Each row was made from one walk, in order. Every step used is in the known rows, and no mark comes twice. Write each row's walk.
Known rows
E/N/F/V/X/W: [-0.99  1.54 -2.78  3.93 -0.06  2.32  0.64  2.83 -2.61 -2.80  5.17 -2.11
 -1.91 -4.74  2.37 -3.12 -0.72  0.62]
H/F/V/X: [-1.69 -1.78 -1.45  3.55  1.19  1.28  1.24  1.62 -1.85 -1.35  3.85 -1.70
  0.37 -2.23 -3.30 -1.64  0.45 -0.07]
V/X/Q/N/E: [-0.52  3.63  2.45  1.43 -1.12 -5.63  2.10 -1.57  2.71 -0.37  1.06 -0.34
 -0.88  3.96  1.88  5.73  0.79  6.90]
V/X/W/E/N/F: [ 1.39  2.46 -2.46  3.32 -2.49  1.72  2.16  4.50 -0.84 -3.16  1.04 -1.38
  1.54 -2.60  3.29 -0.36 -1.63  0.62]
E/N/F/H: [ 0.83 -1.73  1.20  1.08 -0.09  4.01 -3.14 -0.40 -0.19  0.79  1.67 -2.36
 -0.14 -4.63 -1.68 -1.24 -1.17 -3.24]
H/F/V/X/Q/N: [-1.61 -0.53  1.99  4.64  0.95 -3.75  3.78  0.78  0.18  0.39  2.55  0.37
  1.73  1.23 -2.01  1.73  0.04  4.32]
H/F: [-1.05 -1.62  0.37 -0.07  1.93  1.87  0.72  1.61 -0.57  0.76 -1.04 -0.62
  1.39  0.11 -2.86 -1.90 -0.31 -1.57]
F/V/X/W/E: [ 0.62  2.48 -3.96  3.99 -1.12  0.94  4.35  4.28  1.04 -4.35  2.85 -0.95
  0.92 -1.18  2.45  0.99 -0.81  2.54]
V/X/Q/N/F: [ 0.20  4.34  3.91  4.40 -2.59 -6.41  0.98 -1.26  0.92 -1.22 -1.31  2.35
  0.09  0.74  1.21  2.16  1.67  5.94]
W/E/N: [ 1.66 -2.14 -2.30  0.06 -1.10  1.65  2.07  2.87 -0.60  1.64  1.66 -1.68
  4.13 -0.79 -0.16  3.55 -3.78 -1.60]
F/V/X/Q/N: [-0.80  1.41  1.35  4.47 -1.23 -5.41  3.47 -0.43  0.66 -0.67  3.07  0.96
  0.41  1.09  0.67  3.81  0.28  5.72]
H/F/V: [-1.30 -2.48 -1.46  1.73  3.23  2.84  1.13  2.05 -1.09  1.37  2.91 -1.90
  1.23 -1.37 -4.28 -2.03 -1.62 -1.83]
V/X/Q/N/E/W: [-0.73  4.38  3.18  0.14 -3.12 -4.61 -0.44 -2.67  3.50  0.72 -0.87  2.58
 -0.53  3.16  1.49  6.48 -0.46  7.80]
H/F/V/X/Q: [-1.38 -3.02  0.54  2.98  2.53  0.17  2.29  1.36 -1.60 -0.94  3.35  1.56
  0.34  0.92 -3.62  0.33  1.70  2.89]
N/Q: [-1.25  1.54  0.30 -1.76 -1.85 -1.69  0.02 -0.92  0.16  4.56  1.17 -1.48
 -0.81  0.39  0.85 -0.69 -0.30  0.07]
H/F/V/X/Q/N/E: [-1.91  0.82  1.19  3.16  1.61 -3.02  3.11  0.55  1.53  1.28  3.85 -1.94
  0.77  2.57 -2.18  3.92 -0.57  5.40]
N/F/V: [ 0.19  0.95 -1.84  3.39  0.90  1.55 -0.77  0.21 -0.91  0.53  3.04 -1.09
 -0.23 -3.97 -1.88 -1.86 -0.44 -0.63]

Which walk is each row?
[-0.41 -1.37 -4.55  3.01  1.24  4.00  5.11  6.67 -1.66 -1.51  4.17 -3.12
  3.33 -2.07 -0.30 -0.28 -3.56 -0.38]	H/F/V/X/W/E/N
[-0.52  4.05 -0.11  6.51 -3.09 -3.78  0.73 -0.30  0.26 -0.80  3.09 -1.72
  0.07 -4.17  0.35  0.31 -0.49  2.77]	Q/N/F/V/X
[-0.64  4.79  0.76 -1.12 -2.57 -1.56 -1.50 -2.14  4.34  3.24 -1.61 -0.65
  0.30  0.75  0.74  4.41 -3.82  3.31]	Q/N/E/W
[ 0.86  1.21 -3.07  1.52 -1.81  1.14  3.99  4.66 -0.63 -3.08  1.34 -1.32
  2.09 -0.49  4.00  1.44 -1.83  1.25]	V/X/W/E/N
[-0.43  3.67  0.25  0.13 -0.54 -2.85  0.98 -0.69  3.15  1.90  0.53 -3.49
  0.36  1.59  1.60  3.69 -2.08  2.75]	Q/N/E
[-0.97  1.46 -4.66  1.64 -2.91  0.65  4.58  4.26 -0.76  1.76  6.22 -4.10
  1.06 -1.94  3.60  1.00 -3.10  0.83]	F/V/X/W/E/N/Q
[-2.18  2.00  1.75  1.72  0.23 -1.86  0.60 -0.73  2.48  2.11  1.99  1.05
  1.04  1.78 -2.92  4.48 -2.19  5.95]	H/F/V/X/Q/N/E/W
[ 0.23  2.35  1.57  4.37  0.98 -3.45  1.77 -0.30  1.11  2.24  1.83  0.95
  1.12 -0.30 -0.84  1.46 -1.39  3.96]	X/Q/N/F/V
[ 1.29  4.05 -3.85  5.98 -1.13  1.32  2.94  4.25  0.52 -4.08  2.35 -0.65
  0.60 -3.36  1.46 -0.90 -0.06  2.07]	N/F/V/X/W/E
[-0.35  3.73  2.76 -1.62 -0.78 -3.02 -0.54 -2.32  4.56  3.46 -2.08  2.43
  0.47  4.11  0.12  6.00 -2.61  6.12]	X/Q/N/E/W
[-2.32  0.69 -1.98  3.03  2.35  2.23  2.99  3.62 -1.05 -3.33  2.66 -1.54
 -0.59 -1.30 -0.08 -3.96  0.54  1.12]	H/F/V/X/W
[ 1.44  1.32 -4.81  3.16  0.90  4.18  2.79  5.37 -0.97  0.08  3.77 -2.84
  2.39 -3.52  1.33 -0.57 -4.28 -0.99]	X/W/E/N/F/V
[ 0.29  0.27 -5.38  3.15 -0.80  2.34  4.42  5.19 -1.10 -2.44  5.00 -2.61
  1.97 -2.56  2.73  1.82 -2.82  1.26]	F/V/X/W/E/N
[-1.41  3.71  0.87  1.88 -1.64 -3.70  0.03 -2.25  3.31  1.18  2.64  1.53
 -0.34  1.47 -0.12  6.62 -1.63  7.70]	F/V/X/Q/N/E/W
[ 0.82  3.03  5.47  4.69 -1.96 -3.99 -0.41 -2.11  3.20 -1.86 -1.22  1.37
 -0.22 -0.45 -0.31  1.87  2.12  4.77]	V/X/Q/N/F/H
[-0.92  2.57  0.43  3.52 -0.05 -4.79  2.77 -0.85  1.87  0.06  4.79 -1.00
 -0.71  1.92  0.80  5.72 -0.17  6.98]	F/V/X/Q/N/E
[ 1.24  6.89 -2.67  7.40 -3.00 -1.94  4.75  3.67  2.48 -2.98  1.53 -1.81
  2.16 -2.51  2.86  0.98 -2.01  3.97]	Q/N/F/V/X/W/E
[-1.07  6.59 -1.06  6.28 -1.62 -2.53  2.38  1.91  0.64 -2.95  1.96 -1.61
 -1.31 -3.12  3.36 -2.02 -0.53  3.85]	Q/N/F/V/X/W
